Known rows, with every step that occurs:
telon-vuna-pafe: [-0.46 -0.15 -0.93  5.61  3.18  4.08 -1.23  1.03  3.63 -2.44  0.09  1.16
  4.98 -3.09 -1.95 -3.34  1.28]
puduba-telon: [-0.52  0.36  2.60  2.75  3.36  0.13  0.13  3.22  3.12  0.07 -1.39  2.81
 -0.25 -1.72 -1.70 -3.06  0.87]
telon-vuna-pafe-zatop: [-0.52 -0.66 -1.70  2.60  2.54  5.40  0.42  1.25  4.69 -3.89 -3.11  2.88
  3.73 -1.82 -1.77 -4.14  0.71]
vuna-pafe-zatop: [ 0.09  0.40  0.62  1.83  3.02  2.84 -1.56  0.71  4.98 -2.33 -2.88  2.75
  1.55 -1.65 -4.30 -4.61  0.78]
zatop-vuna-pafe: [-1.38 -0.20  0.55  6.60  3.34  0.43 -4.75  1.58  3.98  1.68  1.13  0.07
  1.21 -5.92 -1.48 -1.38  2.14]
pafe-zatop-vuna: [-3.29 -1.06 -0.68  2.77  1.88  0.75  0.52  1.61  2.61 -0.53 -1.47  3.03
 -2.45 -2.59 -0.85 -1.12  0.73]
telon-vuna-pafe-zatop-puduba-bamut: [-1.17 -0.93 -0.66  4.00  3.75  6.46 -2.58  2.19  5.88 -3.96 -4.92  3.06
  7.20  0.29 -0.16 -3.70  0.21]
telon-vuna: [-2.26 -0.36 -1.61  4.35  2.51  2.73  2.18  1.33  1.37 -3.21  0.33  2.07
  2.51 -0.87 -1.48 -1.95  0.26]
bamut-telon-vuna: [-2.29 -0.19 -0.95  3.52  1.36  1.79  2.92  1.75  3.47 -3.81 -0.86  1.84
  2.25 -3.38 -3.11 -2.12  0.70]
puduba-zatop-telon-vuna: [-3.23 -1.75 -3.71  4.30  0.11  2.76  4.38  0.96  0.31 -2.97  1.27  2.20
 -0.57  0.22 -2.98  0.44  0.00]
pafe-zatop: [-1.47  0.22 -0.25  1.02  2.03  1.67  1.58  1.25  2.67 -3.19 -2.95  3.58
 -0.75  0.11 -3.59 -3.12 -0.14]
puduba-bamut-zatop-vuna-pafe: [ 0.28 -1.22  1.18  3.70  4.37 -1.02 -5.45  1.00  7.59  2.93 -3.15  2.97
  4.55 -3.62 -0.92 -0.47  0.91]
bamut-pafe-zatop: [-3.46 -0.36 -1.14  0.77  3.74 -0.71  4.97 -0.54  1.61 -1.24 -3.33  4.02
  1.39  1.98 -3.63 -4.05 -1.07]
bamut-telon-vuna-pafe-zatop-puduba: [ 0.22 -0.93 -0.33  3.85  1.30  6.76 -0.54  0.04  5.94 -3.49 -4.23  1.30
  5.92 -4.50 -3.20 -4.47  0.73]
vuna-pafe-zatop-telon: [-2.85  0.33 -0.70  2.21  3.35  3.24 -1.33  1.15  4.90 -1.96 -3.21  1.45
 -1.48  0.31 -6.07 -2.72  0.05]
puduba-telon-vuna-pafe-zatop: [ 0.01 -0.89  0.95  1.67  3.16  4.87  0.84  2.75  6.19 -2.25 -4.62  4.15
  2.90 -2.06 -0.22 -4.69  1.41]
zatop-puduba-telon-vuna-pafe: [ 1.36 -1.18  2.39  6.48  3.61  5.82 -3.20  2.23  4.11  0.05 -1.13  0.81
  6.57 -4.21  0.29 -4.33  1.36]
zatop-telon: [-4.41  0.44 -0.82  4.81  3.31  0.37  0.35  1.32  1.37 -1.03  0.18  0.80
 -2.64  0.70 -5.03 -0.86 -0.47]

Rows:
[-2.21 -0.12 -1.02  1.37  2.58  2.96  0.17  2.98  9.14 -4.77 -6.22  4.03
  4.68 -1.26 -3.15 -3.59  1.08]
puduba-bamut-telon-vuna-pafe-zatop
[-2.16 -1.07 -0.33  2.90  3.32  1.31  2.71 -1.28  0.33 -0.45 -3.14  2.82
  3.84  0.99 -2.85 -4.19 -1.62]
bamut-pafe-zatop-puduba
[ 1.12 -0.32  1.35  4.06  2.65  5.26 -3.83 -0.05  3.91 -1.77 -2.95  1.21
  3.94 -2.63 -3.29 -4.85  0.24]
vuna-pafe-zatop-puduba
[-5.52 -0.88 -3.62  2.35  2.21  3.96  3.78  1.16  2.03 -3.98 -2.80  2.99
 -1.74  2.37 -2.85 -0.92 -0.85]
pafe-zatop-telon-vuna
[-3.48 -0.86 -2.54  2.72  4.10  1.07  1.45  1.47  4.34 -1.60 -4.34  3.71
  2.84  3.10 -2.38  1.05 -1.83]
puduba-bamut-zatop-telon-vuna
[ 2.63 -0.93  1.35  3.73  2.55  2.41 -2.00 -1.89  1.76  0.86 -2.56  1.75
  5.19 -2.09 -2.84 -2.14 -1.16]
bamut-zatop-puduba
[-7.43 -1.64 -4.42  2.71  3.76  1.48  6.98 -0.12  0.75 -2.20 -3.20  3.13
  0.74  3.77 -3.37 -1.82 -1.88]
bamut-pafe-zatop-telon-vuna
[-3.59 -0.36 -2.31  6.39  3.71  3.90 -1.15  1.50  3.57 -1.66 -0.01  0.18
  1.69 -1.34 -3.74 -1.44  0.50]
zatop-telon-vuna-pafe
[-2.96  0.02 -0.40  1.96  4.26 -1.17 -0.70  0.80  4.86 -0.01 -4.63  3.53
  0.70  2.63 -4.28  0.57 -1.67]
puduba-bamut-zatop-telon
[-1.65 -0.96 -1.89  3.70  4.79  2.47 -1.95  0.95  6.87 -0.63 -4.76  2.83
  5.38  1.20 -3.25 -0.41 -0.73]
puduba-bamut-zatop-telon-vuna-pafe
[-2.15 -0.03  1.52  1.65  2.09  1.76 -0.37  2.24  6.11 -3.84 -6.10  3.44
  2.31 -0.57 -3.78 -2.48 -0.41]
pafe-zatop-puduba-bamut-telon
[-1.59 -1.65 -3.28  5.22  0.64  3.84  1.16  0.67  2.84 -2.31  1.15  1.32
  1.79 -1.31 -3.59 -0.92  0.79]
puduba-zatop-telon-vuna-pafe
[-0.28 -0.40  0.34  3.13  1.88  4.28 -0.18  0.40  1.56 -2.44 -2.85  2.26
  1.58 -0.57 -2.79 -3.40 -0.69]
pafe-zatop-puduba
[-3.05  1.22  1.02  2.55  2.91 -1.77  0.09  3.49  6.19 -3.02 -3.05  2.85
  0.98 -0.83 -4.17 -1.74  0.55]
puduba-bamut-telon
[-3.11 -0.96 -0.57  2.32  1.77  4.30  2.09  2.28  5.77 -5.16 -6.03  3.64
  4.49 -0.03 -1.44 -2.24 -0.31]
pafe-zatop-puduba-bamut-telon-vuna
[ 0.43 -0.90  3.23  2.26  2.50  4.00 -0.62  2.37  3.09 -0.58 -4.55  3.28
  0.78 -0.95 -1.23 -4.00  0.10]
pafe-zatop-puduba-telon
[-0.33  0.25  1.63  3.63  3.96  4.15 -4.54  2.32  6.32 -2.29 -5.28  2.53
  5.26  0.29 -2.51 -4.05  0.05]
vuna-pafe-zatop-puduba-bamut
[-4.75  0.07 -1.45  1.51  2.80  1.83  1.92  1.26  2.60 -2.63 -3.06  2.34
 -3.98  2.13 -4.94 -1.27 -1.00]
pafe-zatop-telon
[-5.18 -1.75 -1.49  2.65  3.62 -2.35  3.32  0.01  1.53  1.45 -1.76  3.18
 -0.10 -0.58 -0.87 -1.67 -0.21]
bamut-pafe-zatop-vuna
[-6.43 -0.37 -2.33  1.67  4.40 -0.87  4.66 -0.42  1.31 -0.47 -3.22  2.89
 -1.52  3.71 -5.39 -2.28 -1.93]
bamut-pafe-zatop-telon
[-1.19 -1.73 -1.04  4.34 -0.07 -0.67  0.68  0.99  0.96  0.20  2.51  2.12
 -0.92 -4.04 -0.82  0.24  1.65]
puduba-zatop-vuna
[-0.55 -1.62  1.11  2.94  2.38  6.02  2.17  2.42  2.63 -1.98 -4.39  3.67
  3.01 -0.77  0.97 -3.81 -0.09]
pafe-zatop-puduba-telon-vuna
